Known rows, with every step that occurs:
T R S J: [ 2.36 -2.63 -3.11  0.20  0.95 -0.05  2.14 -2.00 -2.46 -4.18  0.84  3.31
 -0.32 -1.60  1.50  1.59 -0.04 -3.41 -3.95  1.16 -0.36 -5.24 -1.53]
S Y X J: [ 2.28 -4.23 -5.49 -0.18 -0.33 -0.46  0.76 -3.43 -2.81 -0.73  1.80 -1.02
  1.45  0.65  1.34 -3.76 -0.31  0.28  0.89 -1.23 -2.44 -3.68  0.37]
X J R T Y S: [ 0.08 -3.91 -4.38 -2.60  0.81 -0.22  4.22 -3.79 -3.46 -2.83  5.65 -0.75
  0.54  0.83  1.00 -0.49 -0.13 -2.54  2.14 -0.72  0.92 -3.51 -0.92]
R S J T: [ 0.89 -1.92 -4.86  1.17  0.27 -2.47  2.20  1.24 -3.25 -3.07  3.49  4.39
  2.14 -1.97  1.22  1.73 -0.60 -4.43 -0.30  0.89 -2.53 -4.14  0.44]
R T S Y X J: [ 2.80 -5.03 -7.60 -0.77  0.94 -1.14  1.61 -4.41 -4.47 -1.46  3.48 -0.30
  1.99  0.23  2.75 -4.23  0.08  0.17 -0.31 -1.74  1.13 -4.95 -0.59]
T Y: [-1.40 -2.25 -2.21 -0.93 -1.88 -1.30  3.56 -0.75 -1.40 -1.01  1.40  1.66
 -0.19  0.08  1.83  2.02  0.77 -4.78  1.26 -1.94 -1.01 -0.62 -4.10]
X J R S Y: [ 0.34 -1.28 -3.02 -0.97  0.54 -0.23  3.67 -1.41 -2.41  0.26  1.32  3.33
  1.73  0.28  2.67 -2.16  0.16 -1.13 -3.55 -1.97 -0.12 -4.87 -0.02]
J R S Y: [-0.61 -0.77 -2.04 -1.00  0.32 -0.17  3.79 -0.52 -2.51  0.62  0.15  3.33
  1.63  0.39  3.31 -1.45 -0.36 -2.02 -3.18 -2.76 -0.13 -3.65  0.38]
Y T X J R S: [ 1.29 -2.43 -2.84  0.19  1.96  1.39  2.49 -1.31 -1.82 -2.13  5.02  1.60
 -0.04  1.40  0.61 -1.22 -0.15  0.00 -2.36  0.01  2.65 -6.21  1.24]
R T: [-0.17 -1.74 -4.32 -1.49  0.71 -1.42  4.21 -1.41 -2.05  1.77  1.89  2.02
  0.89 -1.61  2.34 -0.76 -0.99 -2.16  0.32 -2.38  2.71 -2.50 -0.04]
Y S R T X J: [ 2.66 -5.95 -5.16 -0.90  1.27 -0.15  2.23 -2.55 -4.73 -2.52  4.20  1.25
  0.76 -1.43 -1.09  0.70 -1.17 -1.10 -1.05 -0.78  0.83 -2.75 -0.81]
R S: [-0.05 -1.03 -3.12 -0.50  0.24  0.15  4.24 -0.85  0.45  0.97  1.25  1.84
  0.33  0.18  1.24 -0.88 -1.20 -0.52 -0.65 -0.22  2.42 -4.28 -0.49]
T R S J X: [ 1.50 -1.05 -3.45  0.58  1.42 -2.24  1.04 -0.98 -4.05 -3.33  2.98  5.09
  0.33 -0.05 -0.64  3.03  1.30 -6.22 -3.19  1.82 -1.64 -5.75  0.31]
S J: [ 0.72 -3.15 -2.66  0.09 -0.82 -1.65 -0.23 -2.02 -1.47 -3.10 -0.40  2.03
  0.91 -0.63  2.43  0.16 -0.20 -3.75 -0.55 -0.19 -3.85 -3.05 -0.38]
S R T X J: [ 2.43 -5.14 -4.95  0.04  1.13 -0.68  2.15 -1.58 -4.52 -1.37  3.52  3.03
  0.42 -1.97 -0.48  1.20 -0.28 -1.90 -2.47 -1.44  0.92 -2.64 -1.39]
J X: [-1.43 -0.35 -2.29 -0.26 -0.57 -3.18  0.81  0.68 -2.33  0.36  2.54  2.80
  1.25  1.29 -1.24  1.70  0.71 -4.84  0.74 -0.05 -2.56 -2.54  1.35]
T Y X J: [ 1.99 -4.67 -5.46  0.28 -0.22 -0.05  1.36 -3.40 -2.16 -2.01  3.72 -0.88
 -0.27  0.99  0.83 -1.90  0.81 -1.05  2.04 -0.37 -1.43 -3.64 -1.61]
S J X: [ 0.11 -1.37 -3.16  0.39  0.08 -3.47 -0.90 -1.04 -3.28 -2.44  1.98  4.08
  1.43  0.63  0.06  1.88  1.15 -6.56 -0.52  0.65 -4.53 -3.99  1.16]
R S Y T: [ 0.88 -1.81 -3.07 -1.71 -0.27 -0.21  3.56 -2.97 -2.47 -0.45  1.21 -0.69
  2.26  1.79  3.27 -3.10 -2.99 -1.64  1.13 -2.79  0.72 -3.66  1.25]
S Y T: [ 0.31 -2.40 -1.93 -1.81 -1.43 -0.98  2.10 -2.42 -2.81 -0.62  0.69 -1.59
  2.54  1.71  2.89 -2.58 -2.70 -2.31  2.41 -3.43 -1.72 -1.85  1.48]
T R X J: [ 2.16 -2.34 -4.53 -1.39 -0.18  1.22  1.92 -1.07 -2.79 -1.27  3.24 -0.53
  0.45 -1.97 -0.82  0.83 -0.17 -0.92 -2.41  0.57  1.00 -5.19 -2.17]
Y T S: [ 0.12 -3.98 -3.07 -1.23 -1.08 -1.93  0.86 -1.53 -2.27 -3.27  3.55 -2.10
  2.36  2.08  2.28 -1.76 -0.93 -1.47  1.29 -1.28  2.06 -3.23 -0.40]
Y S J T: [ 0.55 -3.36 -4.24 -0.18 -0.73 -2.80  0.75  0.50 -4.03 -4.50  3.92  1.22
  2.89 -1.31  0.00  1.54 -1.20 -4.19  2.61  1.13 -5.06 -2.69  1.62]
Y T X: [ 0.47 -3.95 -1.94 -0.93 -0.84 -0.04  0.69 -0.81 -3.35 -2.73  1.64 -0.65
  0.41  0.76 -0.09  1.30 -1.87 -2.12  1.51 -2.28 -0.13 -0.56 -0.18]
X J: [ 0.67 -2.78 -3.33 -0.60 -1.13 -1.51  1.57 -1.43  0.00 -0.19  2.65  0.33
  0.91 -0.01 -0.55 -1.54  0.38 -0.08  0.52  0.62 -1.23 -3.58 -1.09]

Rows:
[ 2.86 -4.61 -5.53 -0.50  0.42  0.93  0.60 -2.25 -3.90 -2.36  4.78 -1.32
  2.35 -0.20  1.38 -1.25 -1.97 -1.53 -1.83 -0.86  1.02 -6.01 -0.14] => Y T S R X J
[ 0.84 -4.37 -3.70 -1.22  2.06  0.05  1.08 -1.85 -5.66 -4.08  2.78  2.50
  0.33 -1.06  1.22  2.05 -0.25 -3.03 -1.74 -1.86  0.69 -2.33  0.53] => Y S J R T X
[ 1.73 -1.64 -2.13 -0.70  0.99  1.20  4.70 -0.92 -1.93 -1.78  3.23  0.01
 -0.47  0.02 -0.02  0.50 -1.76 -0.98 -1.62  0.19  3.54 -4.65 -0.14] => Y T R S
[-0.80 -2.86 -4.29 -1.26 -1.68 -3.88  2.27  1.27 -5.16 -1.71  1.61  2.59
  4.23 -0.60  2.64  0.43  0.10 -3.75 -1.04 -2.70 -1.16 -1.54 -2.05] => J T S Y
[ 0.18 -2.17 -4.33  0.47 -1.18 -3.29  2.03  2.28 -2.63 -0.94  5.37  2.15
  2.41 -1.72 -1.44  0.89  0.12 -2.21  1.69  0.90 -2.80 -2.73  0.13] => X J T
[ 0.45 -2.52 -3.63 -0.77  0.13 -3.02 -0.72 -2.30 -3.74 -3.78  2.92  1.84
  1.78  1.35 -0.73  1.25  0.02 -5.56  1.34  1.53 -4.85 -4.31  2.13] => Y S J X
[ 2.25 -4.14 -5.09 -1.09  0.35  1.58  1.29 -2.23 -3.13 -1.27  3.69 -1.62
  1.87 -0.95 -0.12 -0.81 -2.24 -0.89 -0.70 -0.18 -1.02 -5.07  0.60] => Y S R X J
[ 1.32 -2.41 -2.43  0.17 -0.63 -2.02  2.76  3.06 -4.29 -2.98  5.30  1.83
  0.58 -2.98 -3.13  3.83  0.77 -2.80 -1.50  1.44 -1.76 -2.30 -1.28] => X J T R
[ 0.49 -2.93 -6.59 -1.70 -1.14 -2.70  2.10  0.20 -5.83 -1.78  2.88  1.94
  4.57 -1.33  2.71 -0.12  0.00 -3.26 -1.96 -2.12 -0.04 -3.77 -2.52] => R X J T S Y
[ 0.58 -3.36 -6.69 -0.53 -0.72 -2.59  1.11  1.38 -4.33 -2.88  5.92  0.84
  3.57 -1.19  0.87  0.81  0.58 -2.18 -0.85  0.47  1.58 -4.90 -2.16] => R X J T S
[ 2.57 -4.07 -4.82 -1.00  0.01 -0.11  2.19 -3.17 -3.42 -2.30  3.04  0.86
  1.17  0.65  0.11 -1.16 -0.98 -0.46 -0.79 -1.12  1.19 -4.15 -1.38] => R S Y T X J
[ 1.22 -4.10 -3.68 -0.57 -0.94 -0.91  0.65 -1.06 -2.02 -1.69  2.33  1.45
  0.38 -0.56 -1.48  0.86  0.57 -0.63 -0.68 -0.01 -0.56 -2.38 -2.36] => T X J
[ 0.82 -1.08 -3.07 -1.84 -0.27  2.10  2.30  0.65 -3.45 -0.79  1.05 -0.79
  0.35 -2.52  0.36  2.81 -1.34 -2.62 -2.50 -0.95  1.29 -3.43 -1.61] => T R X
[ 2.14 -4.31 -5.11  0.37 -0.05  0.02  0.22 -2.80 -1.35 -1.01  3.04 -1.80
  0.45  0.78  0.11 -3.34 -0.24  0.91  1.89  0.10 -1.62 -4.09  0.78] => Y X J
[-0.58 -2.09 -0.82  0.09  0.04 -0.47  0.57  0.32 -1.05 -1.21  3.95  1.29
  0.46  0.68  0.11 -1.08  1.64 -0.66 -1.60 -0.07 -2.22 -4.01  1.62] => X J R
[-0.34 -2.64 -4.48  0.09 -1.59 -2.77  3.84  0.76 -3.27 -2.19  5.35  3.12
  1.00 -1.02  0.08  2.75  1.36 -5.29  1.74 -0.35 -2.22 -1.73 -3.87] => X J T Y
[-0.19 -2.97 -3.86  0.40 -1.26 -2.94  2.51  0.56 -4.24 -4.07  3.39  4.23
  0.91 -1.46  1.97  3.82  1.09 -7.59  1.15 -0.78 -3.93 -1.35 -3.48] => S J T Y
[ 1.49 -2.10 -2.87 -1.22  0.59  0.13  2.92 -3.11 -2.89 -1.34  3.37 -0.15
  1.93  2.20  2.89 -3.81 -1.77 -0.97 -0.25 -2.24  0.30 -5.34  2.05] => X J R S Y T
[-0.98 -0.45 -2.52 -1.23  0.41  2.08  0.80  0.92 -2.31  0.15  1.77 -0.02
  1.07 -0.68  2.29  0.40 -0.80 -2.17 -1.98 -1.95 -0.03 -4.45  1.36] => J R X
[ 1.13 -4.67 -3.47 -0.03  1.41 -0.34  2.50  0.08 -5.75 -1.06  1.52  3.85
  0.20 -2.54  0.72  3.37 -1.44 -3.72 -2.53 -3.49  1.30 -0.03 -0.71] => S R T X
[ 0.61 -3.35 -1.55 -0.45  0.39 -0.10 -0.01 -0.81 -4.23 -2.84  3.80  1.35
  0.88  1.15  0.57 -0.76  0.79 -1.42 -2.03 -1.87 -1.96 -3.22  1.39] => S Y T X J R
[ 1.17 -2.37 -3.96  0.79  2.18  1.61  3.26 -1.96 -1.60 -1.72  5.03  1.84
 -0.88  1.49  1.79 -1.80  0.95 -0.63 -1.86  0.03  1.72 -6.28  0.25] => T Y X J R S
[ 0.24 -2.44 -3.80  1.01 -0.94 -3.31  0.69  1.93 -3.63 -3.37  2.81  3.58
  2.53 -2.13  0.80  2.28 -0.29 -5.10  0.84  0.36 -4.93 -2.27  0.67] => S J T
[ 2.10 -4.43 -5.45 -1.14  0.20  1.53  2.14 -2.71 -3.82 -2.07  4.17 -0.91
  1.32 -0.88  0.45  0.39 -1.66 -2.58 -0.51 -0.53 -0.87 -4.63 -1.55] => T Y S R X J
